What can hang from each mark
j734: j16
j101: j947
j646: j16
j162: j947
j268: j16
j168: j16
j16: j63 j268 j341 j734 j947
j905: j947
j871: j947
j947: j16 j101 j129 j162

Every row comes from one small tree of marks. The marks that hang from a mark follow it in brackets, in the order of their numbers. Every link used is in the known rows. Which tree was each row made from?
Known rows
j905[j947]: [-24.3  24.0 -26.5  35.7   8.2  -9.6 -22.3 -32.2  12.8  35.0 -13.0  -5.5
   7.6  -3.4 -52.4  24.2  -7.3  14.7  11.2   6.4   4.5  -8.2  -8.5]
j734[j16[j63]]: [-31.0  26.5 -28.4  39.2   3.4 -18.1 -26.4 -35.6  22.7  55.2  14.6  -2.2
  -0.5  -8.7 -49.9  24.0 -11.3  -0.6  -8.0   2.8   4.4  -9.7  15.1]
j168[j16[j63 j268 j341 j734]]: [-55.0  21.8 -11.0   9.3   6.4   8.1 -65.6 -32.5   4.3  50.4 -12.1 -20.5
 -13.3   1.4 -10.9  17.9 -39.6  -2.9   9.7 -11.4   4.3 -19.3  -6.4]
j734[j16[j947[j101 j129]]]: [-11.4  -4.3 -33.7  30.0   4.6  -7.7 -13.1 -28.7   9.0  36.7  22.3  11.8
  -7.0  -4.8 -41.7  24.3  -6.2  15.4  -8.6  10.3  -5.8  -7.5 -14.6]
j101[j947]: [-23.0  27.4 -22.6  42.5   6.6 -11.3 -29.7 -37.1  12.4  44.9  17.2   2.5
   8.7  -4.5 -56.1  24.8  -3.5  -5.1   2.2  -2.3  10.1  -9.0 -17.5]
j101[j947[j16[j268 j341 j734] j129 j162]]: [-27.8 -18.5 -15.0  16.3   8.7  17.6 -42.1 -26.8 -15.1  -0.6  14.1 -14.4
  -7.4  -4.7   3.0  12.0 -18.0  -4.9  10.9  -1.4  -2.5 -11.3 -33.8]
j947[j16 j101 j162]: [-43.7  -5.6 -31.5  42.9   7.2   9.9 -12.3 -20.9 -12.3   0.7  21.0  35.1
   3.9  -2.9 -40.2  13.9  -9.2  -0.1  -7.8  19.2  -0.1  -4.3 -13.7]
j646[j16[j63 j341 j947]]: [-35.1  17.5 -17.3  23.0   7.4  -1.9 -44.9 -24.3  15.2  58.3   9.8 -22.9
  -9.0   3.5 -29.0  25.0 -25.9  23.8  15.1  -4.7   1.3 -15.0   1.9]
j734[j16[j63 j268 j341 j947[j101 j162]]]: [-43.6  -9.4 -22.5  -7.6   4.8   7.5 -45.6 -28.4   9.7  34.3  14.6  -4.0
 -20.3  -6.0  -0.9  19.6 -24.4  11.5  11.6  -0.8  -7.2 -14.4 -12.0]
j646[j16[j341 j734 j947[j101 j162]]]: [-50.0  -4.1 -21.9  46.6   7.7  12.4 -35.7 -17.1  -5.1  29.6  19.1   8.0
 -13.0   0.5  -8.8  22.8 -24.2  24.9  12.3   4.9  -7.1 -12.7 -31.1]
j101[j947[j16[j341 j734] j129 j162]]: [-28.0 -16.0 -18.8  45.2   8.1  16.6 -31.0 -26.2 -16.6   0.6  17.0  -4.0
  -1.9  -4.0  -8.8  13.1 -18.0   5.1   2.7   3.7  -0.6  -7.6 -28.6]
j947[j129 j162]: [-12.1   2.3 -29.4  47.1   6.2   3.7 -16.1 -26.4  -2.9   9.2  17.5  -0.8
  12.1  -1.3 -34.3  20.2  -8.7  -0.5   4.0  14.4   2.4  -5.8 -20.7]
j162[j947[j16[j63 j341] j129]]: [-12.6 -12.2 -21.4  22.6  13.2   5.4 -24.0 -28.0  -7.7  12.1  -7.5  -9.0
  -1.0   4.8 -30.3  15.4 -27.5  13.1   7.9   1.5  -0.3  -4.6  19.7]
j16[j268 j341 j734 j947[j101]]: [-52.4   4.3 -15.2   9.8   6.7  10.4 -56.3 -31.7   1.7  28.8   7.3  -4.6
 -19.0  -0.8 -18.2  23.1 -26.6  15.0  33.1  -3.7  -6.3 -16.0 -26.7]
j947[j16[j63 j341 j734] j101 j129 j162]: [-47.2 -28.4 -21.4  37.2   7.5  27.1 -35.9 -19.7 -24.0 -20.2  17.5  10.6
 -13.2   0.9  -2.1  12.8 -26.3  12.5  11.3  15.2  -5.1  -8.5  -1.1]
j16[j63 j268 j341 j734 j947[j101 j129 j162]]: [-32.4 -24.4 -14.4   2.0   7.2  23.1 -60.3 -24.8 -11.1  -7.4  11.6 -16.2
 -21.9   1.4  17.4  19.0 -25.2  18.5  38.2   1.6  -8.3 -17.0 -18.6]
j101[j947[j16[j63 j268 j341 j734] j129 j162]]: [-27.5 -20.2 -11.4   7.2   8.6  17.9 -54.2 -26.7 -14.0  -4.8  12.8 -21.9
 -12.9  -3.4  12.1  11.8 -18.7  -1.8  17.7  -4.9  -0.5 -14.5 -13.8]
j268[j16]: [-25.6  36.5 -20.9  54.5   1.4 -12.3 -26.2 -32.3  11.0  32.4  19.7   0.5
  12.5   4.6 -61.2  25.0 -13.1  -3.2  -8.7  14.2   2.5  -9.9 -12.5]
j871[j947[j16[j63 j268 j341] j101 j129 j162]]: [-45.6 -24.2 -27.6 -12.2   9.2  20.7 -30.4 -19.7 -17.7  -3.5  -7.8  -0.5
  -8.9   2.4  -1.6  11.2 -30.0  10.9  16.4  16.7  -8.8  -8.1  -3.4]
j646[j16[j63 j341 j734 j947[j129 j162]]]: [-21.7  -8.4 -16.7  37.8   7.7  10.7 -45.0 -18.2  -2.7  21.4  13.3 -28.9
 -12.2   2.8   8.2  21.0 -24.5  28.1  20.3   1.0  -4.7 -15.5 -11.1]
j905[j947[j16[j63 j268 j341 j734] j129 j162]]: [-29.5 -23.1 -15.4   0.5  10.2  19.7 -47.9 -21.9 -13.1 -15.4 -17.8 -30.4
 -14.2  -2.6  15.7  11.2 -23.0  18.0  26.7   3.8  -6.5 -13.7  -5.2]
j734[j16[j63 j268 j341 j947]]: [-34.7  14.0 -18.1  -8.8   4.6  -7.0 -51.7 -36.6  24.8  60.5   4.6 -30.5
 -17.1  -6.5 -19.8  22.0 -26.0  11.1  14.2 -10.3  -3.4 -16.5  -0.8]

Which tree is each row?
[-20.9 -18.5 -18.7   2.0   8.9  17.2 -33.3 -25.4 -10.2   7.0  17.1 -11.6
  -1.4  -2.6  -9.2  12.3 -16.8  -8.8   3.5   1.0  -0.6  -9.0 -32.9] | j101[j947[j16[j268 j341] j129 j162]]
[-24.9 -21.5 -32.7  39.7   7.6  15.3  -7.1 -18.1 -19.2 -13.6  24.9  28.8
   3.8  -0.7 -32.8  13.5  -7.4   1.1  -7.6  22.5  -2.4  -3.2 -15.6] | j947[j16 j101 j129 j162]
[ -7.1 -17.0 -32.0  35.8  13.2   1.0  -2.1 -23.5 -15.0   1.1   3.9  29.1
   3.4   3.3 -48.5  17.3  -8.5   6.8  -5.9  12.2  -2.4  -0.9   2.5] | j162[j947[j16 j101 j129]]
[-25.5   2.5 -10.4  -5.5   7.3  12.4 -66.9 -29.5  -0.5  37.0 -12.4 -37.0
 -19.3   4.1   6.7  17.1 -36.1  15.3  18.1 -12.1  -1.7 -21.3 -14.1] | j168[j16[j63 j268 j341 j734 j947[j129]]]
[-44.4   1.8 -11.6  41.9   2.2  13.9 -56.0 -26.2  -6.9  -0.6  18.6  -0.5
 -13.0   7.4  -1.8  21.4 -29.0  25.5  16.4  11.5  -7.2 -16.4 -14.8] | j268[j16[j63 j341 j734 j947[j101 j162]]]
[-34.3 -13.3 -13.0  -2.6   7.2  16.0 -64.0 -29.1  -3.4   8.5   9.9 -19.2
 -25.3   2.5  -1.2  22.7 -26.3  19.0  39.5  -2.8  -6.3 -17.6  -8.8] | j16[j63 j268 j341 j734 j947[j101 j129]]
[-46.7  18.1 -20.2   3.0   4.0  -6.4 -44.5 -36.1  22.3  60.9   9.4 -20.7
 -11.5  -7.1 -30.2  22.6 -28.1  -5.8   5.0  -5.2  -0.3 -13.3   5.3] | j734[j16[j63 j268 j341]]
[-28.6 -24.9 -20.1  13.1  13.7  13.6 -29.6 -25.0 -19.9  -0.9  -3.6   8.7
 -13.3   2.4 -17.9  16.2 -26.3   5.3  14.5   1.4  -9.3  -6.9  -8.8] | j162[j947[j16[j268 j341 j734] j101 j129]]
[-17.2 -18.0 -19.1   9.2   7.4  12.4 -53.5 -24.4  -9.1 -13.0  14.5  -8.1
 -16.7   0.0   7.8  19.6  -8.1  14.3  33.6   3.7  -6.2 -16.8 -14.0] | j16[j63 j268 j734 j947[j101 j129 j162]]
[-21.7  -8.5 -27.0  56.3   7.3   7.8 -18.3 -22.4 -15.4 -10.8  14.4   2.4
   4.4  -3.9 -21.7  12.6  -8.8   4.0   1.4  15.5  -2.3  -7.0 -15.5] | j947[j16[j734] j129 j162]
[-37.8  27.9 -20.4  55.2   6.6 -11.8 -39.7 -24.6  10.1  43.6  14.4  -9.3
  -4.0  -2.0 -37.0  26.0 -11.5   6.3   8.3   0.4   4.1 -14.9  10.8] | j646[j16[j63 j734]]
[  4.7  16.9 -19.9  39.3   2.3  -7.8 -27.7 -29.3   6.6  18.6  18.7 -15.7
   6.9   7.8 -43.4  24.2  -9.9  15.0  -0.2  13.7  -3.0 -11.7 -20.5] | j268[j16[j947[j129]]]
[-46.6 -30.7 -17.7   8.2   8.2  27.9 -46.8 -19.9 -22.4 -20.9  14.7   0.7
 -18.6  -0.2   8.1  11.7 -26.6   2.7  19.2   9.2  -7.7 -12.1  -6.5] | j947[j16[j63 j268 j341 j734] j101 j129 j162]
[-31.6 -21.0 -19.6  34.8   8.1  17.9 -43.1 -14.5 -10.8  10.2  20.5  -5.6
 -18.8   4.2   9.0  22.1 -23.1  29.0  18.7   6.2  -7.5 -14.1 -12.5] | j646[j16[j63 j341 j734 j947[j101 j129 j162]]]
[-49.6  -9.5 -20.6  18.5   7.5  12.1 -45.3 -22.5 -14.0 -12.9  14.4  15.0
 -13.0  -4.3  -8.7  12.4 -10.8  -2.7  14.8   8.2  -3.6 -13.4   0.3] | j947[j16[j63 j268 j734] j101 j162]
[-32.8 -20.1 -22.0  39.6   6.9  21.7 -37.0 -24.3 -13.7  -1.3  15.7   1.8
 -10.9   1.5  -2.9  20.1 -24.4  25.2  23.5   9.6  -8.2 -10.2 -33.2] | j16[j341 j734 j947[j101 j129 j162]]
[-42.3  15.1  -8.4   3.8   6.5   3.5 -71.2 -35.8  10.4  33.9  -1.2 -36.0
 -18.2  -1.2  -9.1  21.8 -28.5  17.2  42.2 -11.4  -1.9 -20.0  -4.4] | j16[j63 j268 j341 j734 j947]
[-17.0 -16.6 -22.8  17.9   7.3  11.5 -41.0 -24.0 -10.9  -8.3  16.3  -0.6
 -11.1  -1.7  -1.2  19.7  -7.0  11.0  26.8   7.1  -7.8 -14.0 -34.6] | j16[j268 j734 j947[j101 j129 j162]]
